Known rows, with every step that occurs
u, y, w, d, b, r: [ -6   2 -14  12  -3   5   0   4  -8  10   7   0   4 -10  -7 -40   4 -18
  23 -21  18   5  -9  26  -1  -4 -16  14   2 -11  -9  20  34   9  19  -3
   8  -3  19   3  11]
c, y, u: [ 26  -2  -5   8  15  -2 -32  16   9  -1  -6   1  -5  11   0  -1  -1 -31
  10   3  -2  10 -10   1  -8  -5  12 -10   7  16  -7   1  39   8   6   4
 -19  35  15  11  11]
l, j, q: [ -1 -24 -19 -23  18   8 -11  -7   2  -7  -8   0   9   0  -2   2   3  -7
  11  12  20   0 -11  -2   8  -1  15 -15  10  16   1   7  10  -5   5 -16
 -15   2   1  -2  -5]
u, y, w, d, b, l, j, q: [ -5   3 -20   1   3   9   3   2  -8  10   4  -3  11 -11  -3 -42   7 -19
  20 -16  25   6  -7  23   0   6 -18  10  10  -9 -13  19  31   4  24  -6
  11 -16  18   3  12]
n, r, z: [-30  -2  -2 -11   3   0 -33  14  11 -17 -11   9 -10   4   1   3 -39 -14
  11  -9   1 -10 -13   5  26 -19   5   6   4  -1  10   9  16  10  -3 -11
   7   4   4  10   9]
y, w, d, b: [-14  -7  -9  13  -3  14  -4  21  -5   6   1  -1   5 -19  -1 -35  -8 -10
  17 -10   9   0  18  26  -3  -2  -5  18   0  -8  -4   8  30   1  44 -17
  14 -15   5  -4  12]
u, y, w, d, b, l, j: [ -1   3 -13   6   8   9   7   5  -9  12   4  -1   6 -11  -2 -37   7 -18
  19 -20  25   8  -8  22  -1   8 -19  15   8 -11 -13  16  33   7  26  -4
  10 -10  16   4  16]
r, b, d: [ -9  20   5  -7   4   6 -12  27 -14  11   9  -7   4   9  -7 -18  -8 -12
  28  -3  12  -1  -4  21  10 -22   4   0 -10 -10  15  -6  -5 -11 -10  -3
   7 -19   6   7   3]
j, l: [  1  -9  -2 -14   0   9  15  -4  -2   1 -21 -11   1  -8   3 -22 -19  -1
  -2  10   7   3  16  16   4   1  12  10   8   7  -5   7  10  -4  10  -5
  18   3  -1   4   7]
n, r, b: [-23   4 -18 -13  -8   5 -21  24   6 -14  -4   2  -8  -3  -1   9 -33 -10
  19  -8   8 -11  -9   4  19 -30   8   7   2   4  12  -1  12   0  -7   1
  -2 -10  11   8  -1]
d, b, l: [-21  10   7 -12 -13   1   7  28   6   7 -11  -8  -5  -9  12 -13 -20  -9
  19 -16  18 -12  12  22  -1  -5 -15   2  14  11   2   5  12  -9   6   1
  11 -18  -3   3   5]
c, y, w, d, b, l: [  8   2 -18  14  13  14   2  20  -1   7  -5  -3   4  -4   1 -19  -7 -26
  10 -19   8   2   0  25 -12  11  -2   9   4   8 -13   7  42   5  37  -5
   4   5  17   3  22]
b, l: [ -9   0   3 -25   6  -3  23  16   7   5 -15  -1   4  17  15  -6 -16  -8
   2 -11  12  -3   5  15  10   2  -5  -6   4   6 -12   7   1  -9  15   1
   6  -8   5   6   3]
z, r: [ -9 -26   1 -18   0  -3   0  -1  17 -11 -10   5  -4  13   5  15 -18  -3
  14   9   7  -1 -13  15   5 -16  12  -2 -11  19  -2  13   7   6   1  16
  -6  21  -1   7  -4]
w, d: [  7  -6   7  -2   8   9  -9  16   0   1  -3   0  13   8  -1 -14  -2  -2
  11   3  11   7   5   8  16 -14  19   9 -10   2   3   9   2   2  30 -14
   6   0  -2  -4   8]
b, d, w, y, u: [ -7   5  15   3  15   8  -9   4  -9  11   3   4   7  27 -10 -32   4 -19
  15 -10   8  10   3  26  12 -13  -1  -8   0   7  -7  12  29  -7  12   0
   6 -12  21  -7  18]
w, d, b, l, j: [ -2   2   9 -10   8  12   0  25   2   3  -5  -5   9  -3   7 -13  -3   1
  20  -9  25  -1  10  14  15 -11   6   8   0  11   9   8  10  -7  32  -5
  16 -13  -8  -1  14]
q, j, d: [  6 -31 -24 -25  26  10  -4  11 -14  -4  -1   0   0 -13   8   3  -8  -4
   3   6  28  15  -6  15  -3 -24   9   9   2   8   3  15  23  -5  -7 -16
   9  20   8  -1  11]
c, y, w, d, b: [ 10  -1 -18  21  10  16  -9  19  -3   4  -2  -3   2  -9  -4 -19  -5 -26
  11 -16   5   3  -3  22 -16   8   1  12   3   6 -11   6  44   9  34  -9
   0  10  16   1  21]
z, r, n: [ 11 -20   0 -14   4  -9  10  -4  21 -11  -6   1   1   9 -10   6 -27 -12
  17   4   3   2 -13   9  15 -14  -2   3 -14  11  -2  17  -1   5   4  31
  -6  26  -2   8  -2]
r, b, d, w, y, c: [ -6  23  -2   0   8   3 -12  11 -19  21   9 -10   4   8 -12 -28  -6 -20
  23 -11  12  -5   0  26   9 -12  -7   5  -4  -7  11  -1  16  -8  -1  -5
  11 -29  10   0  14]
l, j, d, b: [  4 -23 -12 -13  23  26  -6  13 -10 -10  -3   0   3  -6   7   1  -4   2
  12   1  28   7  -4   9   7 -12   4  -2  12  15  11   8  14  -4   6  -9
  -5   2   6  -1   9]
b, r: [-15 -18  -4 -16   1  -5   2   4  10  -5  -7   9  -1  15  -1   3 -14  -4
  16  -8   7  -9 -10  16  15 -23   8 -11  -6  16   4  15  12  -2  -5   0
  -8  23   7   6  -6]
w, d, b: [ -3   2  10   3  -4  11 -14  26   0   3  -1  -6   8  -7  -1 -19  -6  -2
  21  -3  16   0  11  14  10 -18  10  13  -2   6  12   8  10   0  26 -10
  13  -9  -7  -4  10]
c, y, w, d: [ 15  -6 -21  18  17  14  -5  13  -3   4  -3   0   5  -1  -5 -17  -3 -26
   6 -12   2   7  -6  19 -13  10   6  10  -1   4 -15   6  40  10  36 -10
  -3  15  19   1  20]
q, j: [  2 -24 -15 -22  24  -8  -5   4  -4   3  -6   1  -9 -18   2  13  -3  -8
   5   4  25   6 -11   6 -10 -14  10   9   1   8   0   9  27  -1  -6 -21
   2  26  -4   0   6]
z, r, b, l: [-12  -6   1 -28   1  -4   9  11  13  -3  -8  -4   0  12   8  15 -24  -5
  23   0  13  -5 -10  20  10 -18   5  -3 -11  11   4   3   1  -3  -3  24
   6   1   0  15  -3]
n, r, b, d, w, y, c: [-24  11 -21  -8  -1   4 -23  13  -2  -2   3   1  -5   7  -4  -8 -25 -17
  19 -15  10 -13  -7  17  22 -25  -2   9  -1  10  12   7  27  -2  -2   0
   4 -21  18   1  13]
z, r, b, l, j: [ -9 -11  -1 -32  10  -2   8   7  12  -4  -8  -3  -2  10   8  21 -20  -4
  23   1  18  -5 -15  16  11 -16   6  -4 -10  14   6   2   4  -3  -1  23
   2   4  -2  16  -2]
w, y: [ 11 -15   4  11   9 -12 -14  -1  -4   7   1 -10   3  19   4 -15  -8 -23
   2 -17  -6   7  -8   6  -8   8   5   0   0  12 -10   6  32  10  14 -16
 -15   4   7  -3  12]

Rows
[  9  -7 -24  17  13  10  -3  10  -2   3  -5   0  -2  -2  -3 -12  -7 -30
   3 -13  -1   4 -10  18 -20  13   1   5   4   5 -18   5  41  10  24  -9
 -10  17  21   2  15] -> c, y, w
[  6 -13 -14 -27  32   9  22  -2  -5   5 -12  -2   8  18  18  -8  -6  -9
  -3 -14  25   2   3  18  14  10 -10  -4  11  17  -9  14  22  -9  25  -2
   7 -14  13   0  19] -> b, l, j, d, w, y, c
[-14  -5   3 -19   2   1  -5  12   5  -3   2   1   0  15   0   8 -17  -5
  29   6  13  -2 -14  24  10 -27   9  -2 -19  11  11   5  -1  -3 -10  21
   3   4   2  12  -1] -> z, r, b, d
[-16   3   4 -17   0   4   8  23   5   4 -11  -6  -6 -11  12  -4 -12  -6
  20 -15  25 -12   6  17   0  -2 -12   0  16  15   4   4  17 -10   8  -1
   6 -14  -5   4   7] -> d, b, l, j
[-13  24   6  -6   5  13  -4  21 -17  13   4  -6   4   5 -15 -22  -8 -14
  26  -6  15  -2  -1  24  13 -22  -1   1  -1 -13   9  -5   2 -12  -6  -1
  14 -29  12   2   6] -> r, b, d, w
[ 10 -29 -14 -17  33  24  -2   7 -10 -11  -3   3   7   5   6   4  -1   1
   5   5  24  12  -8   4  11  -9  11  -5   6  12   5   9   9  -3   9 -11
 -10   8  10   0   7] -> l, j, d
[ -1  -5   4  10   9   4   4 -11  -6  10 -11  -8   1   7 -15 -20  -9 -23
   0 -18   3   4   1  14   0   4  -2   2  19   3 -19   9  39   7  22  -9
   0 -16  18 -12  15] -> d, w, y
[-31  13 -13 -12  -4  13 -15  23   0  -9  -2   4  -4   3  -8  -1 -28 -10
  22 -11  13  -9  -7  15  25 -34   4   5   1   4  11   4  15  -6  -5   6
   6 -20  19   3   6] -> n, r, b, d, w
[ -9 -11   0 -19  -2  -3  -6   8  10  -5  -4  -3  -4   6   1  15 -22  -6
  24   7   9  -3 -14  16   6 -22  10   0 -12   9   8   2   3   2  -7  18
  -1   8  -2  13  -5] -> z, r, b
[ -1 -27 -13 -17  24  24  -3  12  -7 -12  -3   2   3  -3   6   4  -5   3
  15  -2  28   4  -7  12  12 -17   6  -7   9  19  14  12  16  -6   3  -5
  -6   8   8   1   7] -> l, j, d, b, r
[-27  10 -15 -14  -5   9 -20  28   2 -11   1   4  -4   6  -2   2 -28  -8
  24  -9  11  -9 -10  13  25 -34   6   5  -4   6  14   2   9  -6  -9   3
   2 -14  15   7   3] -> n, r, b, d
[ 20 -15  12  11  10 -18 -38   4   4   5   3  -6   1  23   7 -17  -3 -28
   9  -7 -11  14  -2  -1  -5  -3   7 -10   4  14  -6   3  43   8  14  -8
 -18  16   9   6  11] -> w, y, u
[-12  -9 -10   3   8  16   6  18  -4   7  -1   0   6 -16   4 -29  -5  -8
  16 -14  16   0  16  25   1   3  -6  14   2  -3  -5   9  31  -3  48 -15
  16 -16   5  -1  14] -> y, w, d, b, l, j
[  8   5 -21   2   2 -13 -13 -14  -7  17   3   0  -4   0  -1 -31   6 -22
   8  -4  17  -2 -16  14  -3   8 -21  14   1  -4  -5  20  22  14  -3  -9
  -6   5   9   1  10] -> u, y, c
[  3   1 -13  17  16  11 -14  16  -1   4  -3   0   0  -5  -5 -19 -11 -28
  15 -20   3  -1  -7  26  -7   4   1   8   0   3  -4   9  44  11  28  -9
   7  16  14   6  23] -> c, y, w, d, b, r, z
[ -8  22   6   0   8   8  -7  18 -18  16   7 -11   5  10 -15 -25  -7 -19
  24 -13  11   0  -2  24  10 -17  -1   1  -1 -10   7  -4  12  -9  -2  -2
  10 -29  13   1  11] -> r, b, d, w, y
[-11  -4   5 -12   5   1  -2   3   2   2   1  -4   1  17  -5   1 -16 -10
  26  -3  10   1 -13  27   9 -22   7  -2 -14  12   5   6  14  -1  -3  21
   6  -3   7   7   5] -> z, r, b, d, w, y
[-10  -6  -7 -12  -6  26   4  34  -9  -6  -3  -7  10   3  17 -25 -24  -2
  11  -9  19   4  16  30   8 -19 -10   2  11   9   5  15   4 -10   6   2
  16 -18  17   1  10] -> j, d, b, l
[-21  11  -9  -7  -1   6 -30  21   2  -8   2   2  -3  10  -5  -5 -24 -18
  24 -13   7  -4  -6  12  24 -35   4   0   3   8  11   3  30  -4  -3   7
   1 -15  21   6  10] -> n, r, b, d, w, y, u
[  4 -13  -6 -27  32  14  27   4  -4   1 -13  -3  11  19  15  -4  -9  -7
  -2 -16  24   7   1  16  16   6  -4  -8  13  14 -12  11  19 -10  24   1
   6 -14  16   2  15] -> b, l, j, d, w, y
[-11   3  15  -1   1   6 -20  23   3   1  -2  -2   7  -3  -2 -18 -12  -3
  28 -10  14  -6   5  19  22 -23   9   9  -5   5  20  13  12   1  19  -9
  19   0  -8   3  12] -> w, d, b, r, z
[ 10 -24 -13 -16  26  21   1  10  -4 -12  -1   0   4  -4  -2  -1  -9  -2
  17  -4  26   5  -7   9  16 -16   0  -4   7  16  14  14  13  -6   4   2
  -5  10   7   2   8] -> l, j, d, b, r, n
[-19   3  -2 -21  -5   5   3  21   6   3 -11  -8   0 -12  11  -9 -13  -8
  21 -11  25 -12   7  17   2  -3 -11  -5  18  17   4   6  14 -13   5  -1
   7 -19  -4   3   3] -> d, b, l, j, q
[ -7  -8 -10  11  -1  10   2  17   0   5   3   0   7 -17 -10 -36 -13 -13
  22 -16   7  -2  16  26   6  -7 -10  16  -4  -7  -1  14  28   0  42  -6
  14  -6   6   0  11] -> y, w, d, b, r, n
[ -3 -21  -6 -17  29  22 -12  11  -7 -11  -3   2   1  -3   5   0 -10  -1
  16  -4  25   3  -9  12  16 -15   4  -6  10  11  18  11  16  -3   0 -10
   1   8   4   6  11] -> l, j, d, b, r, z
[-25  -3   2  -6 -16  -1  -8  21   7  -1  -6  -2  -9 -11   0  -6 -18  -6
  28 -15  13 -18   1  22   3 -22  -6  -2   7  17  13  11  19  -5  -7   1
   1   4  -2   4  -1] -> d, b, r
[  2   0 -14  14   4   6   0   0 -11  11   5   1   7  -6  -7 -41   7 -20
  15 -14  16  11  -9  20  -2   3 -13  16   2 -18 -16  17  29  12  24  -9
   6  -4  19   1  12] -> u, y, w, d
